What can hang from each mark
J650: J958 J962
J549: J922 J962
J225: J962
J958: J549 J650
J411: J549
J738: J225 J549 J650 J868
J962: J868
J654: J738 J962
J75: J738

Every row comes from one small tree of marks. The marks that hang from a mark follow it in brackets, in the order of their numbers. Every link used is in the known rows. Which tree was each row made from?
Known rows
J549[J962[J868]]: [-258 363 129 142 -129 40 -497 4 118 60 122 69 -131 192 266 -32 -165 -55 79 272 230 21 -151]
J738[J650]: [-425 102 -184 -99 -92 -61 -197 -368 312 -302 24 -168 91 451 333 -264 122 -39 479 111 40 60 181]
J738[J650[J962] J868]: [-157 55 -171 246 -4 -39 3 -286 3 -342 -145 -340 -65 271 381 -113 242 -248 160 23 33 25 41]
J411[J549[J922 J962]]: [-358 293 -157 96 -24 184 -381 187 -426 -242 392 -130 -16 -25 56 -114 -36 337 -83 371 117 373 -148]
J962[J868]: [-408 249 -13 6 -5 -72 -514 -151 307 22 -85 65 -7 328 483 -45 36 -9 252 113 326 -119 -197]
J958[J549[J922 J962[J868]] J650]: [-326 605 -86 607 -371 83 -454 20 -322 9 210 134 -250 7 188 338 -249 215 -166 271 356 -293 -488]
J738[J549 J650 J868]: [-1 -279 -132 110 275 -333 -120 -300 330 -167 -394 -241 -280 221 313 64 359 -37 128 -143 122 55 320]
J650[J962[J868]]: [-389 372 23 152 -115 83 -298 -87 65 -61 -63 -150 23 94 309 -82 -4 -42 55 69 146 -88 -298]
J75[J738[J549 J868]]: [-23 -425 14 -76 356 -182 71 -297 362 20 -433 208 -148 407 63 121 198 69 -20 -128 131 50 144]
J411[J549[J922 J962[J868]]]: [-497 387 8 152 -55 40 -642 349 -292 -35 216 -54 -214 -179 334 133 -45 228 -194 469 294 334 -317]
J654[J962]: [-26 360 -175 -37 285 81 -98 -119 20 -406 225 1 295 507 429 -540 -271 322 376 -149 249 117 110]
J654[J738[J650 J868] J962]: [187 173 -371 140 359 -254 -189 18 193 -340 -139 -71 -161 424 684 -609 -94 120 496 -205 137 280 223]
J75[J738[J225]]: [-320 -287 150 -2 -79 -36 51 -375 539 -286 54 98 255 623 -151 4 -186 32 332 196 -75 151 196]
J225[J962[J868]]: [-270 419 149 -101 106 100 -364 61 115 154 143 -111 -103 281 395 -189 -263 59 352 273 345 -291 -71]
J225[J962]: [-91 363 -34 -143 146 252 -92 -75 -22 -70 291 -152 88 421 155 -404 -238 154 417 165 173 -228 116]
J958[J549[J922 J962]]: [-129 344 -79 321 -221 337 -231 -137 -412 -383 558 -7 27 340 -197 114 56 189 49 171 379 -1 -214]
J75[J738[J549]]: [-267 -264 57 -294 180 -62 73 -342 441 -25 -308 94 32 374 -165 -73 58 222 124 -85 -49 134 145]
J958[J549 J650[J962[J868]]]: [-374 441 -326 532 -231 -71 -152 -263 -145 -54 -131 -140 -90 33 166 61 -148 44 40 -66 47 -594 -401]
J958[J650[J962]]: [-275 472 -365 334 -162 177 50 -170 -79 -92 -104 -165 136 85 191 -328 -306 145 5 -69 -215 -278 -250]
J654[J738[J549 J650[J958]] J962]: [10 214 -108 48 402 -391 90 198 471 -126 -416 -338 47 -64 449 -623 -25 474 607 -489 -284 537 170]
J958[J650]: [-272 372 -381 233 -68 30 -173 -251 152 16 -72 108 121 301 361 -297 -276 187 218 -4 -69 -306 -109]
J958[J650[J962[J868]]]: [-427 545 -173 373 -202 -1 -238 -65 32 132 -263 -69 -47 -79 440 -101 -305 87 -72 28 -55 -338 -394]
J654[J738[J549] J962]: [255 194 -273 -3 487 -133 -117 130 249 -163 -191 -73 -44 185 81 -696 -242 536 263 -457 -28 268 169]
J411[J549]: [-437 51 -431 -90 190 -92 -286 -151 -10 -244 92 -127 129 191 202 -324 79 191 300 107 -21 53 35]
J654[J738[J225] J962[J868]]: [64 253 1 322 179 -257 -442 239 482 -212 -19 -30 -44 278 364 -387 -496 285 391 -76 133 231 48]
J738[J225 J549]: [2 -280 69 253 125 -191 -81 -201 501 -254 -112 -236 66 248 -260 94 -57 189 116 -100 -69 102 296]
J650[J962]: [-222 315 -161 111 -66 218 -10 -215 -74 -279 76 -199 230 276 41 -316 -1 43 126 -53 -32 -25 -138]
J738[J225 J650[J962] J868]: [-27 -183 13 520 -91 -151 34 -266 218 -517 -50 -478 -41 276 164 121 100 -282 123 96 -101 125 257]
J549[J962]: [-116 301 -60 109 -85 202 -193 -116 -25 -143 276 19 60 353 5 -261 -153 33 165 179 70 76 -15]
J738[J868]: [-14 22 -202 208 224 -5 -273 -247 85 -158 -67 101 16 502 430 -74 181 -73 198 -14 322 -114 -36]

Write each row's tree
[-451 596 -206 594 -346 140 -242 -67 -381 -108 16 -89 -96 -86 250 253 -76 232 -203 54 274 -401 -606]
J958[J549[J922] J650[J962[J868]]]
[-387 468 -29 436 -182 274 133 -63 -390 -360 246 -258 390 39 72 127 389 248 202 -174 141 54 -540]
J650[J958[J549[J922]] J962]
[625 -216 -126 500 570 -373 -87 173 380 -286 -264 -132 -174 215 99 -263 -258 364 124 -390 8 306 352]
J654[J738[J225 J549 J868] J962]
[-510 529 155 452 -202 127 -173 59 -265 -138 85 -203 204 -126 321 373 404 168 119 -66 335 21 -697]
J650[J958[J549[J922]] J962[J868]]
[-41 59 517 501 -123 -67 -432 272 229 -51 36 -159 -247 -144 -122 546 -169 246 -368 237 212 359 -67]
J738[J225 J549[J922 J962[J868]]]
[10 34 -169 62 -11 -174 -157 -19 350 -27 -248 -305 -384 18 -214 -413 -67 149 231 -71 -319 342 233]
J654[J738[J549[J962] J650]]
[-179 -511 228 9 92 -196 148 -325 659 -185 -206 -31 89 388 -379 127 -110 175 110 -2 -177 217 322]
J75[J738[J225 J549]]
[-388 375 -56 301 -62 136 -102 -119 -170 -257 250 -22 371 267 233 164 427 317 411 -117 313 28 -448]
J650[J958[J549[J922]]]
[-649 -5 9 21 -227 -82 522 -483 122 -376 -69 -316 271 270 -13 -2 323 -59 585 -76 -295 136 -109]
J75[J738[J650[J958[J549] J962]]]
[-395 533 256 471 -227 63 -345 157 -230 -46 265 4 48 -29 276 396 250 157 163 165 397 126 -573]
J650[J958[J549[J922 J962[J868]]]]
[74 -680 192 209 271 -298 129 -315 586 -159 -373 57 -113 389 -160 365 52 25 -19 -28 -27 138 321]
J75[J738[J225 J549 J868]]
[-233 453 70 451 -173 237 -73 11 -355 -249 426 -46 217 153 19 188 235 236 227 56 229 185 -413]
J650[J958[J549[J922 J962]]]
[338 253 -365 214 494 -66 -246 110 36 -197 -73 138 -58 438 566 -637 -183 245 334 -282 265 145 36]
J654[J738[J868] J962]
[-254 450 -233 519 -272 -86 -335 -171 -113 58 69 80 -265 98 138 125 -315 27 86 145 139 -465 -259]
J958[J549[J962[J868]] J650]
[-317 423 -410 441 -184 161 -200 -263 -265 -240 174 80 94 304 117 87 -21 338 112 3 271 -366 -339]
J958[J549[J922] J650]
[-504 478 160 238 -65 22 -135 90 126 69 -176 -190 209 -93 529 -20 148 -11 235 -57 8 58 -478]
J650[J958 J962[J868]]
[184 107 -178 135 85 -12 -218 88 201 90 -153 -93 -245 27 -342 -419 -140 272 65 -152 -199 219 60]
J654[J738[J549[J962]]]
[83 -273 288 87 216 -11 164 -140 274 -133 125 -15 -55 601 7 86 -321 -91 272 363 131 -89 319]
J75[J738[J225[J962] J868]]
[-84 -189 12 217 302 -404 49 -144 423 -44 -502 -274 -55 43 522 136 518 7 333 -250 -67 212 127]
J738[J549 J650[J958] J868]
[-165 296 -43 365 -107 84 23 -185 -134 -193 296 -86 226 233 -39 -28 149 75 478 -47 3 8 -201]
J650[J958[J549[J962]]]
[-150 -414 73 -58 131 -204 345 -358 249 -185 -530 -272 -243 167 8 93 228 -113 -56 -98 -186 210 241]
J75[J738[J549 J650[J962] J868]]
[3 -50 403 173 207 -215 -223 121 422 62 -57 -360 -236 34 -48 183 -327 164 91 151 129 -160 242]
J738[J225[J962[J868]] J549]
[-446 384 14 390 -102 -57 -42 -147 -84 -111 -42 -235 186 -13 275 143 341 -16 352 -163 109 -160 -488]
J650[J958[J549] J962[J868]]
[147 0 235 210 204 -257 -339 292 548 204 -221 -342 -385 -15 -162 -112 -375 231 236 35 -30 -61 157]
J654[J738[J225[J962[J868]] J549]]
[-95 -87 366 170 170 -276 270 37 519 -135 -89 -692 31 -24 -5 17 -71 163 537 35 -296 207 408]
J738[J225[J962] J549 J650[J958]]
[5 -180 -86 266 183 -205 111 -239 97 -244 -407 -467 -244 33 156 37 338 -98 -62 -181 -91 87 194]
J738[J549 J650[J962] J868]
[-405 -21 138 313 -125 -258 23 -183 586 -342 -26 -348 315 252 323 28 116 -17 661 59 -246 320 166]
J738[J225 J650[J958]]
[-318 515 263 218 -210 205 -606 204 -95 24 230 97 -98 75 331 170 -70 123 -141 372 447 189 -379]
J549[J922 J962[J868]]
[-348 -23 39 20 137 -314 72 -162 502 -60 -369 -370 119 18 299 -42 356 175 480 -234 -221 279 120]
J738[J549 J650[J958]]
[-298 324 -157 343 -70 103 225 -254 -194 -310 133 -320 393 159 9 -71 315 99 426 -249 -83 -144 -341]
J650[J958[J549] J962]
